Each row was made from one path, in order. Every step used is in the known rows, and no mark comes twice. Write each row's path.
Known rows:
rele-sunu-tenimas: [ -1  -6  20   3   3   4 -12  21  24   2  23 -21 -28  20   1  -6   5   8
  14  19  -7   1   8 -18 -26  -8  -9   8  37 -12 -13  -7  10  -8  -6  18
   0  14  -7 -28  -7   0  -8  -4 -28 -21  10  17  -1 -14  -5 -20   0  10
   4   4 -11  12]
tenimas-gabo: [-22   2  42  15  14 -33  19  11 -27   5 -21  -1   5 -15  21  11 -36 -11
  -5  -2  17 -10   6 -21  -3   5   5 -13  -3  10 -12   1  -1  -2  16  -1
  18  10 -11  13 -10 -13   8 -37  -2  20  -3  23  -8 -25  -2  -6   5  -3
  -5  10  13  16]
sunu-gabo: [ 13   8 -10  19   0  -2  -3  -5 -19  -8  -9  10  -6 -28   4  11 -16 -13
  23 -31  26 -14 -15 -15   4   4   3 -13 -16  -5   1  14 -11 -20  19   2
 -16 -10  19   1 -16  30 -10  -4  -1  15   3  -1  -9  20   5   9  16   9
 -22  -4 -12  14]
gakises-tenimas-rele: [  1  15   8 -21 -10  30  10   1 -20   1 -29 -10  -5  19 -15  13  37   3
 -30  -9  11 -19  -3   1   6  19   5  -3  -6   4  -1  -2  16   2  21  -8
  11 -24   8 -17   5 -11 -16   5   0  27 -19  -4  -7   5 -22  -8  11  12
  31   2 -14 -23]
gakises-sunu-gabo-tenimas: [ 19   3 -16  -1  21 -18  17 -17   7 -29 -19  41  11  -9 -12  17  -9  -5
  -5 -23  22  20 -12   7   8  -8  -6 -12 -13  -5  16  20  -2  36 -12  -1
   9 -10 -26  -5  -2  41  -2 -19 -12  -1 -11 -25  -3  39  22  29 -16  -4
   2 -24 -28  13]
radu-sunu-gabo-tenimas-rele: [ 36  -8 -35  -5 -14   3  25 -13   6 -20  35  30  -5 -32 -10   6  21  12
  -5   5  11  11 -11   4   9  20  17   8  -4   9  -8   3   9 -26  46 -20
   1 -32   4 -10  32  26 -15   7  -7 -24  12 -24 -16  26  17   1 -24  -4
   9 -21  -5  -6]
gakises-rele-sunu: [ 15  26  27 -12 -20  23  -8  19  -8  -1  37   1 -31   7  25 -21  11 -18
   9 -29 -16  25   1 -20 -29  23  -5 -22   3 -20 -12  -6 -20  21   6  15
  16  20 -25   2 -15  -9  11 -19   3  -2   2  32 -18   5   6 -15   5  15
  18  10   0 -15]
rele-sunu-gabo-tenimas: [ 22  -2 -26  -9   5 -11  12   2   3 -23  17  32 -29  10  -5 -14  -3   4
  19 -11  22  21  -9 -19 -11   2  -2   1   4   4 -13   5  -5   2   8   5
  51 -11 -11 -18  23   8 -27  -3 -29   1   4   4  -9  27  11  -4 -30   4
   1 -11   2  -6]
rele-gabo-gakises: [-22  -6 -15   4 -14 -12  -7 -26  -3  15 -23  10  13  12  -2 -15  -6   6
   2 -10  -5  -7  11  30  13  -7   2   8  -8  19  11  -4 -17  12 -25   4
   7   2  16  19  -2 -22   2  19  28  14 -19 -10  19   2 -14   3   9  -7
 -37   2  44 -20]
sunu-tenimas: [ -5  -5  27  15  -2   5  -4  22  19  -1   9 -26  -5 -12  -7  14  -9   7
  11  27   8  -9  13 -18  -7  -8   0   6  18  -5   0   3   9  -5  -6  13
 -30   6  -4 -19 -31  11  -5   0 -11  -3   3   0   0 -13  -7  -2  20  -1
 -25   5 -11  14]
gabo-tenimas: [  3   2  17 -22 -12 -13  30  12  12  -9   2   5  -1 -12  -4   3 -11  18
 -19  -2  23  20  12 -17  -4   8  -1   2   7  -2  -2   8   5  29  -6   5
  38   2 -41 -13  -7  12 -15 -15  -8   5 -25   6 -13  12  -6  -3   0  -4
 -26   2  12 -14]
radu-sunu-gabo-gakises-rele: [ 30  16 -60  17 -51  25  -7  16  -6   4  29  37 -21 -61  22   3  16 -25
  18 -33  -7   9 -19  -1   3  12  21  -2 -10  -8  -8  10 -10 -39  24 -12
 -27   4  22  40   1  10  34  30  23  -2  13  -7 -23  16  45  30   2 -10
  -7 -15 -16  -3]
gabo-gakises: [  0  14 -14 -10 -30  -2   1   4   2  14 -15  19  -8 -17  11   5  -9  -1
 -25  -7  17  -3  12 -10   6   4  -1   2   8   6   2  -2   1   6 -26   0
  -6  12  -7  22  -5 -21   4  14  14   5 -16   1  -2   1  -8   1  13   0
 -37   0  15 -10]
radu-sunu: [ 17  -5  19  21 -18  -8   4  17   9   3  25  19 -24 -31  12  18  -1   2
  -9 -18  12  -5  13 -16   2  17   0 -12  34 -10 -17   3  16 -16  31  -1
  -6   6 -26   8 -11  36  23  -7  24 -27  -9   8 -35   5  15 -16  19  11
 -19   0  -9   9]
gakises-tenimas: [  1  11  21   1  -6  11   1  24  -8   2 -31   5 -15   3  -9  21  17  -1
 -18 -30  19 -13  -8  -7  -2   7   1  -7   4  -2  -5   8  17   3  17   2
  23  -9 -15  -5 -18  11  -7  -8   3  33 -24  -1 -16  14  -6   0  17   8
   4   5 -21 -11]
sunu-gabo-tenimas-rele: [ 20  10 -36 -31   1   5  27 -21  -8 -25   5  13   8 -12 -10  -2   8  17
  -7   8  16   9  -9  -3   5  14  12  10 -33  16   2   4  -5   3  13  -6
  -2 -25  14 -17  20   0 -36   0 -23   4   2 -12   3  23 -10   4 -16  -2
  -1 -11   6 -11]
gakises-rele-sunu-tenimas-gabo: [-11   9  38   8  11   1   1  44  -4  -6  13 -30 -12  11  23 -19  -8  -9
  34  25 -33  20   0 -25 -36  -2   0  -3   2  -8 -15  -4  -8   2  15  12
   2  28  -6  -6  -7 -33  12 -23 -29   9  31  26  -4 -37  17  -3 -19 -11
  45   9  -6   9]
gabo-sunu: [  3  -7  13 -13  -3   0  -9  11  -1   7   7 -19  -4 -23   0  17 -14   0
 -23 -37  23 -13   4 -10  16   3  -8 -17   8 -15  -9   7   1  -8 -15 -15
  46   3 -36  27 -18  40  10   3  19  -8 -21  22 -13  10 -11 -12  18  13
 -32  24   4  -4]
rele-sunu-tenimas-gabo-gakises: [-24 -18  -5   5  10 -18  -7  19   7  21  -1  -1 -11  23  12 -12 -15   6
   0  47 -14  -2  10 -18 -19 -20  -1  14  32  14 -16 -13  11 -16 -16   8
  10  31  15  -2  24 -54   0   6 -25  -3  27  11   7 -46   6 -11 -30 -20
  10   0  16   6]
rele-gabo: [-13   0  32  14   0 -20  -2 -17 -12  -1 -17 -13  16  14  -8  -8 -15  -1
  13 -20   2 -10   5  28   8  -1  -4  -5  -5   7   7   9 -16  18   1   9
  11  -6   0   2 -18  19  -6 -10  22   8 -20   7   3  12 -19  -7  17  10
 -21   9  29  -4]
tenimas-rele-sunu-gabo: [ 26  11 -34  -5  14  11  -5 -33 -24  -6  16   8 -21  20   9  -9  13 -10
  12 -11  10  -5 -14  -6  -3  18   5   2 -16   6  -9 -11 -16 -27  23   2
 -14 -18  37 -10  28 -10 -19  -1 -12  -8  26   4   0  19  -8 -24 -15  26
  25  -7   5  -1]
gabo-gakises-tenimas: [ -2  10 -20 -15 -25  12  -1  18   2  15 -43  20 -18   5 -10  16  19 -10
 -33 -26  20  -6  -2  -6   9   1   2   1   8  -1   1   0  21  -2  -6   1
  27   1   1   8  -1 -18   1  40   7  37 -20 -11  -7   8  -2   9   8  -8
  -3  -3 -10 -28]
gabo-sunu-tenimas-rele: [  2 -14   0 -23   4  27 -11   8  11   2  25 -55  13  -5 -16   6  18  24
 -22  20  -5 -16  -2   5  14   0  -4  12   8  -7  -4 -11   9 -27 -17 -19
  -1  -8  -3  -1  -1  18 -11  22  -2 -21   3   2   5 -11 -28 -16  12   4
   5  22 -10   5]

Which path is each row?
[-13 -26  34  45   9 -25  13  39  12  10  18  -9  -4 -38  11  20 -12   5
  12  40  -8  -8   8 -20  -6  -1   7   8  34   0 -21   6  24 -40  36  -3
  -8  14 -17   5   1   9  20 -15  -7 -15  19   2 -22 -40  23  -1  -2 -21
   9   1 -11  32] | radu-sunu-tenimas-gabo
[-11 -17  17   1  15 -16 -21  -9  -9   1  -7 -27  20   3 -13  -2 -14   5
   3 -37   2 -19   0  35  25  -4 -10 -12  -5  -2   1   6  -9   0 -17 -12
  53  -9  -9  24 -15  35   5   9  33  -2 -25   0   3  16 -19  -9  10  10
 -27  21  22 -15] | rele-gabo-sunu
[ 13   3 -17  -3  -2  -9  21   6  -5 -21  -2  21  -6 -30  -9   9  -9   8
  10 -19  32  13 -12 -10   2   3   6   4 -17   4   0  18  -3  -2  15  -1
  21 -14  -4 -11  -3  22 -25  -3 -16   9  -7  -8 -12  28   4  13  -9  -4
 -25  -8  -2  -3] | sunu-gabo-tenimas
[-10 -10  17  -2  -7  26 -26  25   7  -9  23 -61  29 -10 -19 -10   6   3
  36 -13 -41   3 -12  33   4 -19  -2  -1 -19 -25  12   4 -17  -5 -14  -6
  25  -4  -6  15 -29  39  14  15  20   2   1   3  12  -5  -2  21  10  -7
  -2  23 -14  -9] | gakises-rele-gabo-sunu-tenimas
[ 26  -2 -19  37  -9  -8   2   8  -6  -1  22  29 -22 -52   8  22  -4 -11
  22 -27  22 -12 -19  -8   8  15  12 -12  10  -7 -13  15   1 -48  45  -4
 -23 -17   7  12  -4  38  16   3  12 -12   7  -6 -31  16  32   1  13   9
 -11 -12 -16  27] | radu-sunu-gabo
[-29  -9   0  13  -6 -18   5  23   7  19 -21 -10   6 -15  12   4 -18   3
  -1  47  -2  -7   7 -17  -1 -17  11  19   7  13  -3   1  13 -17 -11  -3
  -7  21  13   9   7 -40   6  14 -17  13  14  -4  11 -45   2  14  -4 -28
  -7   2  12  15] | sunu-tenimas-gabo-gakises
[ -9 -11  -4 -20   8   7  -8 -37 -19   3   4 -30  35  21 -18 -10   9  11
 -10 -23 -10 -15   1  41  27  10  -4   1 -23   9   5 -10 -15  -7 -12 -23
  33 -17   8  20  10  22  -6  13  31  -6 -19  -1  21  10 -30 -18   2  18
  -1  18  22 -19] | tenimas-rele-gabo-sunu
[-17 -13  -6  15  12 -14 -26 -29  23   2 -28  13  29  34 -21  -5  -5  -2
   1  16 -24   1   9  47  11 -37 -15  11   5   0  32   4   8  35 -52  14
 -38   7   7  -4  -2   3  13  14  18  -6 -14 -36  29  -8   5  29   3 -11
  -4 -13   3   6] | rele-gabo-gakises-sunu-tenimas
[-24   7  -2  -1 -24  11   2  42  -1  12  -5 -13   8 -27  26  -6  -5  -1
   8  32 -27  11   1 -20 -18 -10  15   2 -19   2   3  -5  -4  -7  -7   5
 -19  21  13  19  -6 -46  19  -1 -15  23  22  13   2 -38  14  29  -4 -37
   6   5   1   1] | sunu-tenimas-gabo-gakises-rele
[-10  20  -9  -7 -16   0  -1  19 -23  11  11  25 -17  14  38 -36  -5 -24
   4   0 -24  21   1 -24 -20  12   7 -12  -8   2 -11 -15 -13  11  -5   5
  34  38   5  31  17 -57  25 -15   0  18  14  26   0 -27  14  -2 -26 -16
  23   2  23 -17] | tenimas-gabo-gakises-rele-sunu
[ -8  17  32   5 -25  15  -9  -6 -18  -7   9 -13  16  -1   3 -17  -3 -10
  31 -31 -20  13  -3  25  -5   7   3  -8 -34  -9   9   4 -34  27   9  12
   0  -1   5   9 -34  11   9 -15  27  21  -8   8   4  11  -3   9  20   3
 -11  11  21 -16] | gakises-rele-gabo
[ -4   4 -27 -22   6  15  -9 -30  26   8 -13  12  18  20 -12   3  18  -1
 -37  41 -16  -1  15  11   7 -14  -5  17   4  -3  28 -15  13  20 -38  -3
 -62   7   5  -9  13 -28   4  14  -2 -20   1 -27  27 -12  -8  16   2  -6
  20 -14 -18   2] | gabo-gakises-sunu-tenimas-rele
[-24  -7  40  25  48 -30   6   8   7  -4 -32  -4  22  -1   3  19 -32  -9
  -6  27  -4  -5   5 -10  -6 -19 -10 -11   3  -5  10  10  16  20 -10   3
 -27  10 -22  -3 -17   3  22 -45 -16   0   7  -5   7 -27  17  19  -1 -14
  30  -3 -25  42] | gakises-sunu-tenimas-gabo
[ -3 -27  20  26   3   3  -2 -12  15   1  29 -25  16   8 -26  -2  28  29
  18  35 -35 -14   5  47   6   1   4  27  15   4   3  -7   8 -17  25  -2
 -46 -11  21 -17  11  12  -2  12  12 -32  10 -17   5 -12   0  -9   2  -6
  11  -5   5   5] | radu-sunu-tenimas-rele-gabo
[-23 -16  33  13  36 -21   1  23   2   7   0 -16 -12  24  11  -4 -18   1
  20  37 -12  -2   7 -27 -27 -10  -1  10  26   7 -17  -3   5  -4   5   8
  20  24  -3 -16  10 -25   1 -18 -34  -6  25  18  -2 -36   4 -17 -20  -7
  24   8  -4  23] | rele-sunu-tenimas-gabo
[ 22  15 -71 -19  -8  17 -11 -35 -20  12   9  29 -19  26  12 -26  19 -11
  -3   0   5   0  -6 -10  -1  14  10  10 -12  16  -4 -19 -11 -22  -6  -7
 -19  -3  48   3  41 -46 -16  27 -12  -3  21  -7  16   7  -2 -16 -29  10
  16 -12  13 -13] | tenimas-rele-sunu-gabo-gakises
[-17  -9  16   2  12  11  -4 -25   3  -3   0 -44  27  32 -22  -9  12  17
  22  32 -29 -13   4  38   3  -8  -2  27 -15  14  13  -6  -7   1   3   5
 -36 -19  28 -29   5  -8 -18   7  -1  -7  10 -12  26  -9 -30  -4  10   3
   2   4  17  -3] | sunu-tenimas-rele-gabo
[-11   6 -22 -16  19  -4  -9 -72  -4   8 -36  33  40  47 -13 -13  12  -8
 -24  -3 -12   1   7  61  23  -7  -8   5 -23  13  33  -9  -8  45 -40  -7
 -28  -2  12   9  28 -29   6   0  34  -6 -22 -28  36  14  -8  11  -7   5
  12 -15  23 -15] | tenimas-rele-gabo-gakises-sunu
[ 11   7  14 -25   0   9   2 -22  -6   6  19  -4 -18  35   9 -14  16   4
 -20   6  -3  -3  11 -10 -15  20  -7  -2  15   4  -9 -21  -5   6   5   1
   2   4   5 -14  22 -28 -16 -14  -5 -12   3  23  -1   3 -24 -39  -4  24
  22   3  17 -12] | tenimas-rele-sunu
[ -4   0 -10   0   1   3 -13  -4  33   8 -19  18   9   4  -8  13   4  -4
 -19  22   0   3  15   1   8 -26 -12   6  24  -9  21  -6  14  19 -48   9
 -43  16 -12   1 -12 -10  16   5  -2 -15 -14 -22  14  -9   7  20  10 -10
  -1 -13 -24  14] | gabo-gakises-sunu-tenimas
[ -1 -20   7  -2   3   6 -16  32  14   2  19 -46   3 -25 -12  11  -6  13
  -4   0   6 -16   5 -11  11 -10  -8  -5  17 -21  -4   4  14 -18 -23 -11
  19   2 -22  -2 -28  44   0  20  -2 -15  -3  12  -8  -8  -8  -5  15   1
 -22  18 -20  11] | gabo-sunu-tenimas
[ 22   6 -15  13  14   1  -4  -5 -13 -11  11  23 -28   6  12  -5  -6 -16
  25 -29  15  -6 -11 -20 -13   5   2 -13   5  -2 -13   4 -12 -22  16   9
   4  -4  20  -4   2   9  -8  -8 -13   0  12  12 -10  21  10 -14  -8  20
   4  -7  -6  11] | rele-sunu-gabo
[ 22  13 -30 -25  23   3  25 -42  -2 -25 -25  37  27  10 -18   8   5   1
 -20  -2  14  15  -9  14   8   4  -1  -4 -27   4  23   9   2  32  -3  -9
 -11 -25  -8 -13  22  19 -19 -16 -11  -2   0 -32   9  33   6  16 -21   2
  25 -24 -20   0] | gakises-sunu-gabo-tenimas-rele
